Each row comes from the steps of one path. Every step used is in the known rows, and no mark comes twice. Write the path behind each row, first mark first.
(in the rows, 128 means zero)
Known rows:
poset gofuvo gapa: [129 102 135 181 130 186 141 100 109  51 141 122 127 136 124 132 159 167
 140 124 133 133 119 147 103 156]
gapa berug: [123 130 156  85 136 172 136 135 117 123 128  95 175 162  74 123 115 116
 141 101 159 126 158 131 117 105]
bubives gofuvo: [161 123 160 109 117 108 138 116 156 145 119 144 133 162 151 169 143 130
  73  81 113 114 111 133 143 120]
poset berug: [100 109 148 166 134  93 122 107 140 129  99 111 110 166  87 125 118 177
 136 125 155 166 131 128  95 129]
mepa berug: [119 102 147 133 134 161 153 108 134 151 102 107 200 173 109 138 120 120
 147  44 185 181 124 156 116  90]
berug poset gofuvo gapa: [146 115  97 172 144 156 135 109 123  65 162 133 108  80 141 120 127 128
 138 166 124 125 132 104 130 178]
mepa berug bubives gofuvo: [ 94 105 146  99  90 132 139  93 147 163 116 153 202 143 163 123 131  99
 123  49 123 164  78 189 168  95]
bubives gofuvo gapa berug poset: [173 158 107  59 110 159 162 124 136 114 173 113 138  91 143 132  91  83
  76 166 101  91 142 129 164 147]
gapa berug poset: [143 143 120  79 144 157 128 140 121 129 148 104 157 115  91 108  83  81
 134 140 152 130 165  98 143 125]
berug bubives gofuvo: [121 109 155 101  89  82 131 115 148 131 110 182 143 129 172 132 141 115
 101  87  87 122  85 153 168 125]
kopa gofuvo poset: [150 103 136 164 158  99 114 183 114 142 116 103 103 130 119 175 128 171
 160 134 159  80 157  99  90  94]
mepa berug poset gofuvo: [109 103 101 168 145 191 118  90 128 140 157 115 169 109 132 105 135 109
 156  96 163 179 117 129 145 127]
gofuvo poset berug gapa: [112 141 116 151  91  38 123 162 117 137 104 102  40 106 120 118 132 189
 172 201 109 150 146 133  87 150]
bubives gofuvo poset: [172 150 145 117 121  68 138 145 133 143 136 144  73 128 135 189 137 156
  92 154  83 118 113 121 119 140]
zudov gofuvo gapa berug: [144 169 125 106  84 173 156 108  93 114 134  93 160 137  82 110 133 162
 107  84 160 132 174 138  80 120]
poset berug gapa: [ 92 114 127 142  75  81 120 128 150 148  85 108 102 136 138  84 141 169
 150 134 138 137 137 159 116 127]
gapa berug bubives gofuvo: [ 96 127 154  52  95 140 123 124 128 135 146 140 178 126 129 105 121  81
 113 109  99 114 112 166 167 110]
bubives berug: [154 142 147 114 151 143 148 144 160 180  84 152 155 206 115 171 135 120
  97 146 128 122 113 152 138 136]
gapa berug poset gofuvo kopa: [105 138 102 122 197 188  85 144 104  97 197 103 102  88 116  87 110  68
 157 165 120 112 149  73 139 125]
berug poset gofuvo: [134 109 111 171 151 148 104 114 136 107 157 144 109  98 133 113 140 130
 140 135 128 139 128  89 137 161]
poset gofuvo kopa: [106  97 145 195 204 153  89 135 111  74 146 131  80 142 133 129 168 116
 150 107 129 121 111  90 115 119]
kopa gofuvo gapa berug: [127 107 128 109 140 197 147 150 113 109 136  66 179 132 102 129  97 127
 146 114 186  53 176 138 114  85]

Write each row's path:
[110 132 111 121 147 205 104 118 112 112 187 101 137  98 100  90 127 101
 152 155 136 127 146 105 143 147] | gapa berug poset gofuvo
[131 134 146 107  98  49 128 140 127 121 124 184  95 107 160 150 135 132
 118 145  62 132  94 140 154 142] | berug bubives gofuvo poset
[108 123 134  77 105 158 164 129 103  61 127 124 177 113 102 100  95  97
 151 139 128 118 143 165 140 127] | gofuvo gapa berug bubives
[138 146  91 156 214 161 101 153 149 150 147 161  88 131 161 135 140  74
 115 215  91 112 106  96 164 156] | bubives berug poset gofuvo kopa
[133 118 105 180 202 132  87 134 118  88 167 142  67  88 153 114 128  91
 150 148 118 125 129  49 143 141] | berug poset gofuvo kopa
[115 155 124 100  68 152 149 109  87 106 128 123 170 109 105  83 131 145
 120  88 139 136 159 151 108 117] | zudov gofuvo gapa berug bubives
[162 168 133 161 103  68 124 141  95 154 115 133  81 140  96 155 154 207
 122 100 136 154 158  92  60 129] | zudov gofuvo poset
[142 144 139 152 158  95 107 136 107 136 111 135  93 151 137 131 143 145
 109  46 151 129 150  65  82  91] | zudov gofuvo kopa
[ 98 113 106 170 105  67 102 178 126 165 113  83  70 101 139 124 133 193
 182 178 144  87 159 126  92 108] | kopa gofuvo poset berug gapa
[177 153 107 108 159 131 141 151 171 191 106 164 140 149 136 159 110  92
  93 192 118 122 121 118 165 159] | bubives berug poset
[ 84  91 146 122 117 136 141 103 131 140  97 144 215 151 127 109 118 101
 167  51 160 189 101 173 143  95] | mepa berug bubives
[ 93 108 132 106 145 121 125 113 136 146 125 153 166 130 188 118 117  59
 128  67 111 152  72 158 168  81] | mepa berug bubives gofuvo kopa
[143 120  97 109 147 192 143 152 122 111 157  77 167  82 122 118  79 102
 145 146 176  48 182 111 134 102] | kopa gofuvo gapa berug poset
[135 152 130 139 118  50 124 129 136 147 135 119  47 129 122 167 135 191
 103 185  84 146 110 133 108 148] | bubives gofuvo poset berug
[120 136 137 166 144  49 125 144 108 121 117 111  50 130  81 149 115 194
 160 193 126 172 134 110  72 145] | gofuvo poset berug
[ 77 111 146 126  89  66 114  93 149 141 114 155 114 128 147 103 130 153
 115 129  94 153  85 162 147 132] | poset berug bubives gofuvo
[138 115 144  99  80  94 156 107 137  89 115 178 143 106 175 135 125 117
  95 115  81 112  93 166 168 142] | berug bubives gofuvo gapa
[166 147 134 140  88 124 158 103 109 112 105 124 131 145 118 134 142 188
 101  65 160 136 158 121  85 127] | zudov gofuvo gapa
[149 141  99 150 161 176 112 127 158 168 142 156 123 143 139 139 154 108
 110 198 105 125 103 123 164 175] | bubives berug poset gofuvo
[152 143 125  97  96 133 142 161 172 198  71 151 153 178 169 137 155 109
 109 163 112 106 121 173 160 140] | bubives berug gapa
